Each row was made from one path, in order. Every step used is in the known rows, and no mark comes twice. Write each row's path.
Known rows:
j/y/w: -.17  .00  .14 -.21 -.21 -.28  .13 -.09  .19  .00 -.17 -.14 -.13  .00  .18  .12  .17  .03  .02 -.22 -.21 -.02 -.09 -.13 -.04
w/e/y/n/f/m: -.12 -.19  .43 -.28 -.02 -.22  .11 -.36  .05  .27 -.18  .19  .34  .30  .47 -.23  .19 -.06  .05 -.23 -.21  .11  .43  .01 -.68
r/m:  .08  .24  .28  .06  .06 -.10  .11 -.02 -.10 -.05 -.09  .01  .09  .27 -.05 -.16 -.08 -.04  .18  .04 -.10  .04  .28  .02  .05
d/m: -.06  .09 -.04  .03  .06 -.02  .03 -.10  .22 -.03  .08  .04  .07  .11  .21  .01  .08 -.03  .01 -.12  .04 -.03 -.23  .19 -.10
p/y/n/k:  .09  .20  .38 -.56 -.03 -.08 -.01 -.07  .11 -.01 -.33 -.14  .30  .03  .17 -.27 -.31 -.12 -.25 -.23  .38  .03  .13 -.11 -.01
p/y/w: -.19  .11  .38 -.21 -.25  .04 -.01 -.18 -.09 -.02 -.36 -.20  .06  .00  .22 -.20 -.26 -.08  .11 -.07  .25 -.10 -.13 -.31 -.07
e/y/f: -.16 -.26  .23 -.09  .06 -.24 -.12 -.30  .11  .23 -.19 -.22  .15  .42  .33  .01 -.03 -.36  .24 -.18 -.28 -.26  .10 -.09 -.25
e/y: -.17 -.17  .08  .14  .05 -.15 -.08 -.05  .03  .16  .04 -.04  .17  .23  .17  .06  .06 -.12  .22 -.10 -.16 -.14 -.03  .01 -.20
p/y: -.12  .12  .09 -.13 -.16  .13 -.07  .03 -.02 -.13 -.09 -.15  .10 -.03  .05 -.13 -.24  .00 -.07  .07  .29  .02 -.03 -.20 -.03
p/m: -.09  .07  .03  .01 -.19  .20  .03 -.17 -.31  .05 -.19  .02 -.09 -.13  .06 -.08 -.12  .03  .08 -.03  .24 -.10 -.03 -.23  .08
f/w/p/y/n: -.31  .13  .13 -.25 -.40  .04  .01  .32 -.07  .07 -.23  .32  .22  .15 -.09 -.59 -.28  .00  .17 -.12  .30  .00  .06 -.10 -.02
m/d: -.06  .04 -.03  .05 -.06  .20  .00  .15 -.13  .25 -.32  .13  .02 -.40 -.08  .14  .07  .06  .13  .16 -.10 -.04 -.14  .06 -.17
w/e/y/n/k: -.06 -.13  .35 -.50  .12 -.36  .08 -.16  .18  .18 -.17 -.03  .41  .07  .24 -.18  .09 -.32  .04 -.33 -.13  .06  .13  .06 -.59
e/y/w/p/m: -.46 -.18  .15  .17 -.30 -.03  .09 -.22 -.26  .30 -.46  .12  .07  .16  .17 -.23 -.12 -.18  .55 -.26 -.08 -.11 -.21 -.13 -.37
y/w/p/m: -.26  .00  .14  .02 -.33  .11  .17 -.15 -.27  .15 -.47  .16 -.12 -.03 -.02 -.28 -.18 -.05  .34 -.14  .05  .02 -.22 -.16 -.16
f/m:  .02 -.15  .08  .05 -.02 -.03  .06  .10 -.13 -.02 -.01  .20 -.04  .04  .19 -.03  .04  .14  .04 -.03 -.18 -.02  .18 -.08 -.02
j/y/w/p/m: -.37  .02  .01 -.06 -.47 -.06  .24 -.03 -.03  .05 -.31  .12 -.19 -.08  .04 -.14  .02  .04  .16 -.27 -.10  .07 -.21 -.24 -.17
j/y/f/w/p/m: -.40 -.09 -.08 -.12 -.57 -.06  .20  .11 -.14  .09 -.27  .17 -.03  .17 -.02 -.28 -.01  .00  .16 -.21 -.29 -.25  .02 -.25  .05
e/y/p/m: -.29  .09  .12  .14 -.02 -.16  .12 -.40 -.23  .27 -.25  .00  .09  .21  .39 -.03 -.01 -.24  .44 -.29  .17 -.42 -.32 -.21 -.07
w/e/y/f/m/d: -.30 -.49  .32 -.18 -.11 -.09  .04 -.06 -.16  .36 -.43  .17  .21 -.14  .34  .02  .18 -.24  .51 -.01 -.61 -.18  .13 -.15 -.88
w/p/y/n: -.22  .18  .14 -.32 -.24  .01 -.07  .17  .17  .01 -.13  .19  .12  .06 -.04 -.39 -.30 -.14  .04 -.05  .38  .26  .03  .03 -.24
y/f/w/p/m/d: -.36 -.09  .02  .08 -.49  .31  .14  .12 -.48  .42 -.73  .38  .09 -.17 -.12 -.32 -.12  .00  .47  .02 -.21 -.31 -.04 -.17 -.16
e/y/n/f/w/p: -.26 -.01  .16  .06 -.17 -.16  .10 -.09  .09  .46 -.32  .31  .48  .61  .07 -.45  .06  .01  .19 -.25 -.16 -.01  .25  .19 -.21

Write each row's path:
-.31  .03  .16  .12 -.05 -.34  .28 -.37 -.10  .32 -.32  .05  .54  .43  .35 -.28  .29 -.08  .34 -.23 -.25 -.33 -.08 -.06 -.41 | n/f/w/e/y/p
 .12  .10  .15 -.59  .00 -.33  .12  .01  .42  .01 -.08 -.10  .10  .01  .14 -.01  .12  .00 -.43 -.35 -.09  .08  .11  .04  .04 | j/y/n/k
-.49 -.15  .19  .26 -.36  .14  .10 -.08 -.39  .56 -.73  .31  .10 -.18  .07 -.11 -.06 -.12  .68 -.13 -.16 -.12 -.38 -.08 -.55 | e/y/w/p/m/d
-.18 -.11  .09  .01 -.15 -.10  .11 -.01  .01  .07 -.31  .14 -.03  .06 -.04 -.24 -.07 -.11  .23 -.11 -.17  .11 -.19  .03 -.27 | y/w/p
-.14 -.06  .30 -.17  .09 -.28 -.12 -.15  .12  .28 -.01  .04  .14  .28  .25 -.02  .02 -.26  .25 -.27  .11 -.07  .09  .05 -.17 | e/y/n
-.06  .12  .27 -.25 -.29  .07  .06 -.04  .05  .09 -.36  .32  .24  .33  .16 -.53 -.24  .13 -.20 -.08  .16  .29  .39 -.04 -.36 | w/p/y/n/f/m
-.11  .24  .18 -.29 -.23  .08  .00 -.11  .22  .14 -.35  .10  .33  .32  .00 -.45 -.23 -.02 -.25 -.03  .32  .35  .23  .09 -.34 | w/p/y/n/f
-.17 -.11  .29 -.25 -.13 -.12  .18 -.20  .00  .00 -.25 -.03  .01 -.16  .07 -.16  .08 -.15  .23 -.07 -.14  .07 -.12 -.12 -.46 | y/w/e
-.28 -.02 -.12  .24 -.47  .24  .17  .18 -.44  .10 -.25  .40  .07  .04 -.19 -.41 -.13  .12  .28 -.08 -.01 -.15 -.11 -.14  .12 | f/w/p/m
-.36 -.08  .32 -.45 -.43  .03  .05 -.06 -.16 -.08 -.30 -.13  .31  .04  .12 -.47 -.18 -.19  .18  .02 -.03 -.25  .08 -.39 -.24 | p/y/f/w/e
-.12  .28  .36 -.27 -.33  .10  .04 -.18 -.05  .18 -.41 -.01  .43  .33  .17 -.43 -.19  .15 -.18 -.09  .39 -.09  .30 -.15  .15 | p/y/n/f/w
-.29 -.27  .28 -.01 -.13 -.22 -.02 -.17 -.09  .30 -.22 -.07  .29  .50  .27 -.19  .00 -.24  .39 -.23 -.33 -.51  .11 -.20  .00 | e/y/f/w
-.09  .10  .29 -.36 -.23 -.08  .21 -.21  .03  .20 -.30  .18  .37  .17  .08 -.41  .14  .07 -.05 -.10  .03  .05  .32  .02 -.23 | y/n/f/w/e
 .03  .11  .08  .15 -.17  .09  .18 -.13 -.15  .19 -.28  .06  .33  .29  .02 -.19  .08  .27 -.11 -.03 -.11 -.16  .20 -.04  .17 | n/f/w
-.13 -.13  .30 -.22 -.29  .20 -.06  .07 -.22  .19 -.61  .04  .08 -.20  .26 -.08 -.21 -.02  .17  .09 -.12 -.26  .13 -.30 -.28 | p/y/f/m/d
-.26 -.20  .37  .06 -.03 -.22  .00 -.29 -.04  .26 -.28 -.13  .13  .25  .32  .01  .02 -.20  .43 -.23 -.20 -.18 -.10 -.09 -.22 | e/y/w
-.12  .19 -.13 -.13 -.01 -.36  .17 -.01  .24 -.06  .00 -.01 -.09  .07  .22  .08  .28 -.08  .02 -.21 -.09 -.18 -.26 -.06  .03 | j/y/p
-.50 -.25  .08  .21 -.46  .17  .08  .05 -.47  .59 -.71  .32  .24  .04  .07 -.27 -.08 -.13  .69 -.09 -.34 -.44 -.13 -.16 -.32 | e/y/f/w/p/m/d
-.45 -.28  .09  .13 -.40 -.03  .08 -.12 -.35  .36 -.37  .18  .25  .44  .14 -.39 -.16 -.23  .54 -.22 -.26 -.40  .03 -.25 -.15 | e/y/f/w/p/m
 .03 -.10  .34 -.33  .20 -.31  .02 -.20  .20  .29 -.24 -.06  .39  .29  .31 -.08 -.03 -.24  .00 -.40 -.08 -.08  .13  .08 -.14 | e/y/n/k
-.20 -.23  .20 -.29 -.24 -.15  .15 -.07 -.11  .02 -.21 -.02  .21  .06  .07 -.37  .04 -.16  .23 -.03 -.29 -.26  .10 -.20 -.23 | y/f/w/e
